Each row was made from one small tree. The marks that hang from a mark follow it in brackets, in the order of their numbers. Every link used is in the known rows. Write each row's tree.
Known rows
J92[J17]: -11, 2, 5, 2, -1, 1, -4, 0, 3, -5, -4, -10, -4, 5, -3, 6, 1, 15, -12, -9, -3, -5, -5, -3, 1, -30, -7, 2, 9, 12, 2, 19, 0, 8, 1, 0, 10, -3, 3, 0, -5, 5, 4, -1, 2, -9, -8, 3, -8
J92[J17[J62 J446 J516[J730] J875]]: -29, 10, 2, 1, 0, 9, -11, -2, 16, 14, 0, -15, -12, 43, -17, -3, 9, 5, -14, 3, 2, 2, -18, -5, 1, -43, 6, 9, 2, 47, 19, 36, 9, 9, -7, -9, 10, 1, -7, 14, 13, 6, 8, -1, 7, -12, -17, 15, 5
J516[J17 J206 J730]: 17, 4, 16, 5, 10, -4, -5, 1, 8, -22, 0, -11, -2, -20, -2, 1, -7, -9, -5, 16, -2, -8, 3, 7, -14, -16, -13, -1, 15, -2, -11, -2, -24, -4, 0, 4, 17, -2, -7, -3, 13, 10, 2, -6, -6, -29, 8, -8, -13
J17[J62 J92 J446 J875 J898]: -41, 29, 0, 0, -17, 3, 0, -2, 5, 6, -7, -10, -4, 26, -4, -10, -12, 22, -9, 1, 3, -4, -24, -4, 12, -13, 2, 33, 8, 34, 26, 48, 19, 3, -28, -31, -6, 1, 1, 6, -2, 10, 12, 3, 10, -4, -8, 13, 21
J17[J446 J516[J206 J730] J875]: -13, 16, 8, -1, -5, 5, -11, 0, -3, 10, 4, -11, -10, 21, -5, -9, 6, -6, -7, 22, 2, -3, -7, 0, -12, -22, -2, 2, 0, 19, 0, 17, -7, 13, -5, 16, -3, 1, -18, 15, -5, 23, 3, 3, -2, -23, -12, 9, 4
J898[J17[J446 J516[J206]]]: -14, 11, 9, -2, -11, 7, -10, -2, -17, 18, -11, -12, -6, 15, 2, -3, 2, 7, -9, -6, -12, -19, -8, 0, -6, -28, -12, 8, 4, 11, 11, 1, 1, 15, 4, 30, -11, 2, -3, 6, -42, 41, 3, 2, -3, -17, -14, 4, 0
J730[J516[J17[J92] J206]]: 9, 10, 13, 5, -5, -7, -9, -1, 8, -24, -5, -10, 2, -37, 6, -11, -10, 0, -4, 11, -7, -6, 5, 10, -9, -15, -20, 12, 34, -5, -14, 16, -12, -7, -3, -6, 11, -3, -3, 7, -11, 5, 8, -4, -6, -27, 5, -1, -14
J516[J17[J62 J92 J875] J206]: -1, 14, 7, 5, -4, -1, -7, -1, 7, -13, -4, -13, -4, 5, 11, -5, -12, -3, -9, 17, 4, -5, -17, 3, 5, -12, -8, 20, 18, 23, 1, 12, 0, -13, -11, -21, 10, -3, -1, 2, -6, -6, 12, -4, 4, -16, 8, 5, 11
J730[J516[J17 J206]]: 16, 4, 16, 2, 4, -8, -8, 0, 6, -27, -10, -12, -2, -25, 6, -3, -5, 5, -4, 10, -1, -9, 9, 11, -11, -11, -20, -3, 34, -3, -12, 0, -19, -2, 1, 10, 7, 0, -7, -8, -4, 14, 6, -3, -7, -28, 7, -6, -21
J875[J17[J446 J898]]: -23, 22, 2, 0, -11, 6, 0, 0, -3, -6, -13, -15, -2, 16, -3, -6, -21, 28, -1, -14, 4, -12, 0, -4, -1, 12, 6, 16, 7, 11, 19, 35, 8, 17, -11, 10, -5, 0, 4, -8, -5, 31, 11, -1, 0, -6, -8, 5, 1
J92[J17[J446 J898]]: -35, 19, 2, 3, -8, 1, 0, 1, 2, 2, -11, -9, -5, 18, -7, 1, -7, 29, -11, -18, -1, -7, -10, -6, 3, -32, -3, 7, 9, 21, 10, 38, 7, 21, -13, -3, -5, 0, 0, 0, 8, 35, 6, 0, 7, -6, -17, 9, -1
J17[J898]: -16, 11, 7, 0, -4, 1, 2, 1, 1, -8, -1, -11, 0, 4, -2, 2, -6, 16, -7, -6, -5, -11, -5, -1, 3, -3, -6, 9, 6, 8, 4, 7, 0, -4, -9, -3, -10, 0, 5, -5, -2, 15, 5, 2, 0, -10, 1, -4, 1
J516[J17[J446]]: -3, 1, 10, 1, 1, 0, -6, 1, 12, -22, -1, -11, 0, 4, -3, -1, -11, 13, -4, -10, -8, -19, -14, 0, 4, 1, -8, 1, 12, 13, -15, -3, -5, 24, -1, -3, 12, -6, -1, -2, 25, 25, 5, 0, -2, -9, -2, 4, -4
J17[J446 J516 J898]: -29, 9, 3, -2, -11, 8, -7, -1, 7, 7, 3, -9, -1, 27, -6, -5, 1, 11, -7, -25, -10, -14, -14, -6, 5, -6, 1, 7, -3, 22, -2, 5, 9, 10, -6, 6, -13, 0, 1, 6, 11, 38, 5, 5, -1, -4, -9, 4, 9
J516[J17[J62 J446 J898] J206 J730]: -9, 18, 10, 6, -2, -1, 1, 2, 17, -9, -9, -13, -6, 6, -8, -4, -13, 2, -6, -4, 5, -3, -10, 5, -8, -19, -5, 15, 21, 23, 12, 14, -12, -3, -16, -9, 1, 2, -5, -3, 25, 33, 6, -5, 5, -26, -1, -5, -3
J730[J516[J17]]: 9, -1, 15, 1, 7, -6, -7, 0, 15, -33, -2, -13, 2, -21, -3, -1, -7, 10, -5, 11, -8, -16, 4, 8, -2, 0, -14, 1, 28, 2, -11, -1, -12, 4, 3, -1, 16, -3, -1, -6, 5, 2, 7, -4, -5, -19, 7, -3, -18
J898[J17[J62 J875]]: -18, 13, 8, -4, 0, 3, -2, -3, -13, 5, -15, -18, -7, 27, -1, 7, -4, 19, -13, 27, 0, -17, -15, -1, 9, -18, -5, 20, 6, 28, 38, 13, 11, -1, -7, -3, 1, 5, 4, -9, -41, -13, 8, -2, 5, -9, 0, 3, 4
J516[J206 J730]: 7, 9, 11, 3, -1, 0, -2, 0, 0, -8, -1, -10, -4, -14, -6, 2, -2, -5, -6, 15, 0, 2, 7, 4, -18, -22, -8, 4, 11, -1, 4, 12, -19, -2, -2, 11, 3, 2, -7, -1, -15, 9, 2, -1, -6, -31, -1, -6, -14
J730[J516[J17[J62 J446] J206]]: 2, 6, 11, 2, -4, -4, -6, -1, 11, -18, -17, -14, -4, -5, 1, -4, -7, 7, -5, -5, 5, -5, -4, 9, -8, -15, -15, 8, 39, 20, 4, 11, -11, 8, -7, 1, 4, 1, -6, -5, 2, 27, 8, -4, -3, -25, -2, -1, -15
J92[J17[J446 J516[J730] J875 J898]]: -37, 25, 3, -1, -4, 7, -7, 0, 10, 16, 1, -11, -9, 34, -15, -9, 5, 13, -12, 8, 1, -6, -13, -5, 0, -40, 4, 6, -1, 32, 11, 43, 7, 15, -14, -1, 2, 1, -10, 15, 16, 22, 7, 3, 9, -10, -18, 16, 7
J898[J17[J62 J92 J875]]: -24, 20, 6, -2, -6, 2, -4, -4, -10, 7, -12, -13, -4, 17, -2, -2, -8, 14, -13, 24, -6, -15, -18, -1, 11, -24, -7, 33, 6, 25, 37, 31, 14, -8, -12, -17, 6, 3, 7, 3, -47, -21, 11, -2, 8, -9, 0, 9, 10
J17[J62 J446 J516[J206] J875 J898]: -34, 21, 1, 0, -14, 9, -5, 0, -4, 18, -6, -14, -10, 48, 5, -11, 1, 9, -10, -8, 11, -3, -21, -2, 2, -16, 0, 12, 3, 39, 17, 11, 12, -3, -17, 6, -21, 4, -7, 6, -4, 34, 10, 5, 6, -12, -10, 6, 16

Write each row's tree
-17, 7, 7, -1, -9, 7, -12, -4, -7, 11, 1, -11, 5, 3, -3, -8, 1, 1, -9, -7, -26, -21, -9, -1, 4, -21, -8, 25, -6, 8, 10, 8, 12, -6, 5, -1, 3, 0, 10, 11, -49, 0, 6, 0, -2, -7, -2, 5, 5 | J898[J17[J92 J516]]
-35, 17, -5, 1, -24, 15, -8, -3, 9, 7, -5, -15, 0, 30, -5, -17, -16, 11, -4, -41, -1, -5, -13, -5, 7, 3, 10, 35, 0, 31, 25, 39, 23, -7, -13, -11, -3, 0, 14, 11, -8, 24, 16, 1, 3, 0, -9, 7, 14 | J875[J17[J62 J92 J446 J516 J898]]
-26, 14, 4, 2, -21, 10, -12, -4, -10, 24, -13, -12, -2, 18, 0, -10, -2, 1, -9, -19, -11, -13, -17, 0, 1, -36, -7, 32, 7, 23, 27, 19, 12, -5, -6, 2, -7, 4, 4, 14, -52, 27, 8, -1, 0, -15, -14, 8, 9 | J898[J17[J62 J92 J446 J516[J206]]]
-25, 13, 5, -4, -4, 5, -6, -1, -2, 8, 7, -12, -5, 32, 1, -8, 6, 9, -10, 7, -1, -12, -14, -3, 6, -3, 1, 3, -6, 22, 0, 3, 9, -6, -7, 3, -11, 2, -2, 3, -1, 9, 8, 7, 2, -5, 0, 5, 14 | J17[J516 J875 J898]
-35, 27, 1, 2, -15, 6, -7, 1, -7, 23, -9, -10, -11, 38, 6, -8, 4, 16, -13, 2, 7, -4, -14, -6, 0, -37, -7, 1, 5, 30, 7, 30, 7, 13, -11, 12, -14, 1, -11, 13, -10, 41, 8, 4, 7, -11, -20, 15, 10 | J92[J17[J446 J516[J206] J875 J898]]
-22, 12, 3, -3, -4, 4, -2, -1, 3, -1, -7, -14, -10, 33, -4, 1, -4, 19, -9, 6, 8, -6, -20, -4, 8, -6, 1, 13, 4, 35, 22, 21, 12, 16, -13, -10, -2, 1, -3, 0, 0, 7, 7, 2, 3, -7, -9, 10, 10 | J17[J62 J446 J875]
-16, 9, 4, 4, -2, 0, -3, -1, 18, -19, -1, -12, 5, 1, -1, -8, -14, 6, -8, -22, -6, -11, -19, 2, 11, -7, -5, 28, 16, 22, 4, 11, 5, -19, -14, -36, 10, -2, 13, 0, 16, 2, 12, -3, 7, -7, 10, -2, 9 | J516[J17[J62 J92 J898]]
-29, 18, 5, -1, 2, 4, -6, 0, 6, 11, 5, -11, -7, 26, -12, -7, 9, 5, -13, 18, 2, -4, -7, -4, -2, -37, -2, 6, 0, 27, 7, 31, 3, -6, -9, -5, 6, 2, -5, 11, 9, 1, 8, -1, 8, -11, -6, 9, 4 | J92[J17[J516[J730] J875 J898]]
-2, 12, 8, 7, -7, 1, -6, -1, 20, -14, -4, -10, -1, -10, -9, -7, -14, -10, -5, -5, -1, -1, -11, 4, -7, -25, -7, 24, 21, 18, 5, 27, -11, -1, -12, -23, 15, -1, -3, 10, 12, 17, 6, -5, 1, -26, -2, 2, 0 | J516[J17[J62 J92 J446] J206 J730]
-10, 20, 12, -1, 6, -8, -3, 1, 9, -24, -6, -14, -2, -2, 0, -6, -9, 22, -6, 31, 1, -16, -2, 5, 2, 2, -12, 3, 24, 14, -6, 16, -4, 0, -11, -4, 5, -1, -6, -6, 12, 1, 12, 1, 2, -16, 10, 2, -5 | J730[J516[J17[J875 J898]]]
-8, -1, 4, 2, -5, 8, -10, 0, 0, 10, 0, -11, -5, 13, 6, 2, 10, -5, -13, -20, -5, -2, -5, -2, -7, -40, -11, -2, 11, 13, -8, 4, -4, -2, 6, 17, -1, -1, -2, 7, -13, 21, 4, -2, -3, -16, -11, 1, -7 | J92[J17[J516[J206]]]
-9, 6, 1, 2, -13, 8, -4, -4, 4, -11, -8, -14, 0, 5, -2, -9, -17, 7, -4, -18, 2, -1, -3, -1, 3, 6, 3, 32, 8, 17, 26, 36, 11, -11, -6, -17, 11, -1, 15, -1, -21, -11, 12, -5, -2, -7, 1, 2, 0 | J875[J17[J62 J92]]
-17, 14, 6, 5, -5, 6, -5, 0, 5, 17, -1, -10, -6, 10, -5, -6, 8, -5, -12, -9, -2, 3, 2, 1, -13, -49, -6, 4, 10, 16, 1, 22, -8, -16, -4, 12, -4, 3, -4, 10, -3, 23, 6, -3, 1, -22, -9, 0, -8 | J92[J17[J516[J206 J730] J898]]
-18, 9, 11, -4, -4, 6, -10, -2, -2, 12, -2, -11, -3, 13, -19, -6, 2, 4, -7, 6, -18, -20, -5, 0, -6, -28, -3, 13, -3, 15, 15, 13, 2, 16, 2, 17, 3, 2, -1, 7, -20, 22, 3, 0, -3, -16, -12, 7, -7 | J898[J17[J446 J516[J730]]]
-1, 9, 14, 0, -2, 4, -9, -2, -12, 13, -4, -11, -5, 0, -8, -5, 6, -12, -9, 12, -13, -14, 5, 4, -15, -34, -11, 8, 0, 4, 13, 3, -11, -10, 7, 25, 0, 5, -2, 9, -45, 13, 2, -4, -6, -26, -2, -4, -11 | J898[J17[J516[J206 J730]]]
-15, 11, 10, -1, -4, 5, -12, -4, -1, 12, 4, -10, 2, -5, -15, -11, 0, -9, -8, 7, -27, -16, -4, 1, -4, -32, -7, 26, -4, 6, 16, 19, 4, -13, 2, -3, 12, 2, 6, 17, -39, -6, 6, -1, -2, -16, -3, 4, -2 | J898[J17[J92 J516[J730]]]
-14, 17, 11, 0, -4, -6, -3, 2, 15, -23, -9, -11, 0, -7, -7, -7, -13, 25, -3, -2, -5, -16, -1, 4, 1, -3, -14, 5, 27, 14, -3, 17, -5, 16, -11, -4, 2, -2, -4, -3, 20, 30, 9, -2, 0, -15, -2, 2, -10 | J730[J516[J17[J446 J898]]]
-36, 19, 0, 2, -19, 5, 1, -2, 10, 0, -5, -9, 0, 12, -8, -8, -15, 18, -8, -24, -4, -5, -19, -4, 9, -15, 0, 33, 10, 28, 21, 36, 14, 1, -23, -27, -8, 1, 7, 6, 2, 21, 9, 2, 7, -6, -9, 6, 15 | J17[J62 J92 J446 J898]
-34, 19, 2, -3, -13, 9, -13, -5, -5, 23, -8, -13, -5, 38, -6, -12, -1, 10, -11, 6, -11, -17, -26, -4, 12, -25, -2, 32, -5, 36, 33, 29, 24, 5, -11, -11, 0, 2, 3, 13, -44, 5, 12, 2, 9, -3, -11, 18, 20 | J898[J17[J62 J92 J446 J516 J875]]
-4, -2, 6, 3, 0, -1, -7, -2, 21, -23, 2, -12, 2, -3, -2, -5, -12, 0, -7, -15, -11, -10, -19, 1, 9, -5, -7, 25, 13, 20, 0, 3, 2, -13, -6, -31, 19, -4, 11, -1, 13, -7, 9, -3, 3, -8, 7, -3, 6 | J516[J17[J62 J92]]
-37, 23, 1, -2, -8, 3, 2, 0, 2, 1, -9, -13, -10, 38, -5, -3, -8, 26, -9, 3, 8, -8, -22, -4, 9, -8, 1, 17, 6, 39, 26, 27, 15, 10, -22, -13, -12, 4, -2, -3, 4, 17, 9, 4, 9, -6, -6, 9, 14 | J17[J62 J446 J875 J898]
-12, 11, 9, 1, -12, 6, -12, -3, -14, 18, -4, -9, 2, -4, 5, -8, 0, -4, -9, -2, -19, -15, -4, 2, -4, -31, -15, 21, 2, 3, 9, 7, 5, -11, 3, 10, -3, 1, 5, 13, -59, 12, 7, -1, -3, -16, -3, 2, 2 | J898[J17[J92 J516[J206]]]
-26, 17, 0, 0, -13, 7, 1, 0, 3, -6, -17, -17, -5, 27, -5, -7, -21, 29, -3, -25, 10, -7, -6, -3, 2, 10, 8, 23, 10, 27, 35, 34, 14, 8, -15, -2, -8, 2, 9, -7, -1, 26, 12, -1, 3, -4, -7, 2, 2 | J875[J17[J62 J446 J898]]
-34, 23, 2, 2, -16, 3, -2, -1, 4, -1, -3, -7, 1, 1, -6, -9, -13, 19, -5, -12, -11, -10, -11, -4, 5, -12, -3, 26, 6, 12, 7, 38, 10, 11, -18, -19, -7, -1, 4, 8, -4, 26, 7, 4, 2, -7, -11, 8, 10 | J17[J92 J446 J898]
-20, 19, 5, 2, -8, -3, -5, 1, 13, -14, 0, -9, 4, -6, -3, -9, -20, 18, -4, -16, -12, -17, -17, -2, 10, -3, -8, 20, 11, 13, -10, 25, 3, 13, -15, -23, 5, -5, 3, 6, 21, 28, 9, 1, 4, -6, -2, 6, 12 | J516[J17[J92 J446 J898]]
-29, 17, 0, 3, -8, 7, -5, 0, -4, 21, -8, -14, -11, 42, 7, -4, 8, 6, -17, -4, 10, 2, -16, -3, 4, -40, -3, 8, 11, 39, 18, 18, 8, -19, -12, 1, -11, 4, -2, 6, -9, 14, 11, 0, 9, -11, -7, 7, 9 | J92[J17[J62 J516[J206] J875 J898]]
-32, 26, 4, -3, -7, 2, 0, 1, -5, 1, -6, -10, -9, 24, -2, -5, -9, 29, -7, 14, 5, -12, -15, -5, 7, -3, 1, 8, 3, 22, 11, 28, 10, 21, -18, 0, -12, 1, -7, -1, 1, 23, 6, 6, 5, -6, -7, 10, 10 | J17[J446 J875 J898]
-6, 16, 11, 1, 10, -2, -7, 1, 12, -20, 1, -11, -7, 9, -11, -1, -10, 8, -5, 31, 0, -15, -12, 1, 0, -5, -3, 2, 4, 19, -6, 20, -9, 26, -8, -8, 20, -3, -12, 2, 24, 6, 5, -1, 4, -17, -1, 8, 2 | J516[J17[J446 J875] J730]
